In the rows, zero is written as 128.
Known rows, with every way that one mark hangs from another:
bakip{zamu{noso}}: [153 137 107 137 106 112 136 166 135  76 132 113  90 127 152 119 131 103
 129  85]
kibikof{zemum{noso{gemo}}}: [117 131 132 158 161 129 127 113 147 159 138 188  88 130 115 142 155  91
 132 107]
gemo{zamu{bakip}}: [159 172 146 137  88 126 142 105 148 123 137  99  93 126 120 154 137 114
 133 114]
bakip{zamu{gemo noso}}: [156 155 118 112 131 114 131 152 134  66 152  82  54 120 153 115 127  88
 132  77]
bakip{zamu{gemo noso{zemum}}}: [132 186 125 121 142 120 123 160 151  69 166  73  75 121 137 120 119  90
 137  87]
noso{gemo{zamu}}: [143 158 180 168 107 148 148 133 169 115 127 142 120 126 132 134 122 116
 111 109]
kibikof{zemum{zamu{bakip noso{gemo}}}}: [135 191 141 123 134 144 140 133 169 129 159 128  51 140 123 180 154  82
 156  62]
kibikof{zemum{noso{gemo} zamu{bakip}}}: [130 153 138 151 127 124 116 105 157 165 149 190  51 134 111 183 168  63
 146  53]
kibikof{zemum{noso zamu}}: [ 98 131 136 154 141 103  94 128 133 196 149 207  94 125 121 161 155  73
 129  77]
kibikof{zemum{noso{bakip gemo}}}: [129 145 138 193 136 126 137 112 157 168 152 161  97 131 107 154 140  97
 136 100]
bakip{zamu}: [137 111 107 145  87 120 132 154 119 113 110 135 121 132 153 117 134 117
 139  97]
zemum{noso{zamu}}: [122 110 138 169 153 110 114 133 157 132 129 166 111 106 108 147 126  98
 100 119]
gemo{zamu{noso{zemum}}}: [125 207 166 155 134 122 129 150 179 102 165  95 117 116 113 142 109 111
 113 120]
zamu{bakip gemo noso}: [173 192 124  80 154 119 137 100 143  66 175  46  26 120 116 149 137  97
 140 100]
noso{bakip zemum{zamu{gemo}}}: [112 192 170 156 122 125 105 136 163 149 185  96 118 122 110 162 101  95
 135  81]
noso{zamu{gemo}}: [114 146 157 123 160 143 128 132 151 119 140  97 106 107 122 138 113 113
 119 133]
kibikof{zemum}: [ 96 140 120 125 143 139 132 125 121 176 132 137 125 135 128 138 146 126
 153 144]
zamu{gemo noso{bakip zemum}}: [136 217 147 140 158 118 129 133 170  94 197  42  90 118 103 144 100 109
 131 111]
gemo{zamu{bakip noso{zemum}}}: [150 227 152 139 118 120 140 126 181  92 170  66  80 123 102 163 125 107
 130 113]
gemo{zamu}: [134 153 161 154 103 128 135 129 147 134 132 130 127 120 131 134 123 121
 114 122]
kibikof{zemum{noso{bakip}}}: [118 141 118 178 132 105 123 109 135 185 156 149 106 125 109 155 143 100
 139 115]

Rows:
[168 114 125 213  81 110 137 140 156 105 132 163  93 128 134 134 132  88
 123  54]  zemum{noso{bakip{zamu} gemo}}
[101 170 138 124 147 122 118 153 145 157 158 144  92 130 132 159 139  89
 137  88]  kibikof{zemum{zamu{noso}}}
[113 161 147 166 138 101  99 109 142 193 184 152  65 117 117 172 141  61
 134  61]  kibikof{zemum{noso{bakip} zamu{gemo}}}
[109 175 171 207 131 164 148 157 202 128 142 104 161 125  95 160  90 130
 128 130]  noso{bakip gemo zamu zemum}
[ 90 162 152 110 148 136 108 126 128 183 159 137  90 126 136 155 142  87
 148  90]  kibikof{zemum{zamu{gemo}}}
[124 198 149 106 129 128 104 113 152 128 176  92  77 125 107 169 132  86
 151  77]  noso{zemum{zamu{bakip gemo}}}
[173 198 143 130 108 116 149 118 164  84 157  75  63 120 118 157 133 106
 123 100]  gemo{zamu{bakip noso}}
[112 182 142 161 123 119 127 152 155 168 172 120 103 131 128 173 127  97
 142  82]  kibikof{zemum{zamu{noso{bakip}}}}
[ 91 126 131 164 165 123 119 129 149 180 133 172 110 113 110 155 143  93
 126 136]  kibikof{zemum{noso{zamu}}}
[121 146 155 205 120 120 119 128 165 186 159 192  95 130 115 174 140  74
 131  54]  kibikof{zemum{noso{bakip gemo} zamu}}
[139 119 161 173 131 114 103 134 164 130 142 213  86 122 119 153 138  70
 102  48]  zemum{noso{gemo} zamu}
[160 156 141 119 133  94  94  91 140 124 171 139  28 113 111 170 153  53
 125  46]  zemum{noso zamu{bakip gemo}}
[160 130 146 196 125 114 133 114 164 119 148 156  95 125 106 145 124  97
 111  82]  zemum{noso{bakip gemo}}
[135 170 169 220 112 126 144 112 179 173 155 164  96 121 112 161 133  89
 122  96]  kibikof{zemum{noso{bakip gemo{zamu}}}}
[113 176 134 141 130 147 134 133 170 124 137  86 131 122  93 166 120 123
 143 144]  noso{zamu{bakip} zemum}
[106 192 163 168 148 144 131 140 179 133 167  60 137 111  97 156  90 119
 130 136]  noso{bakip zamu{gemo} zemum}
[145 170 151 164 110 107 122 156 164 123 168 111 103 125 124 163 108  99
 118  65]  zemum{zamu{noso{bakip}}}
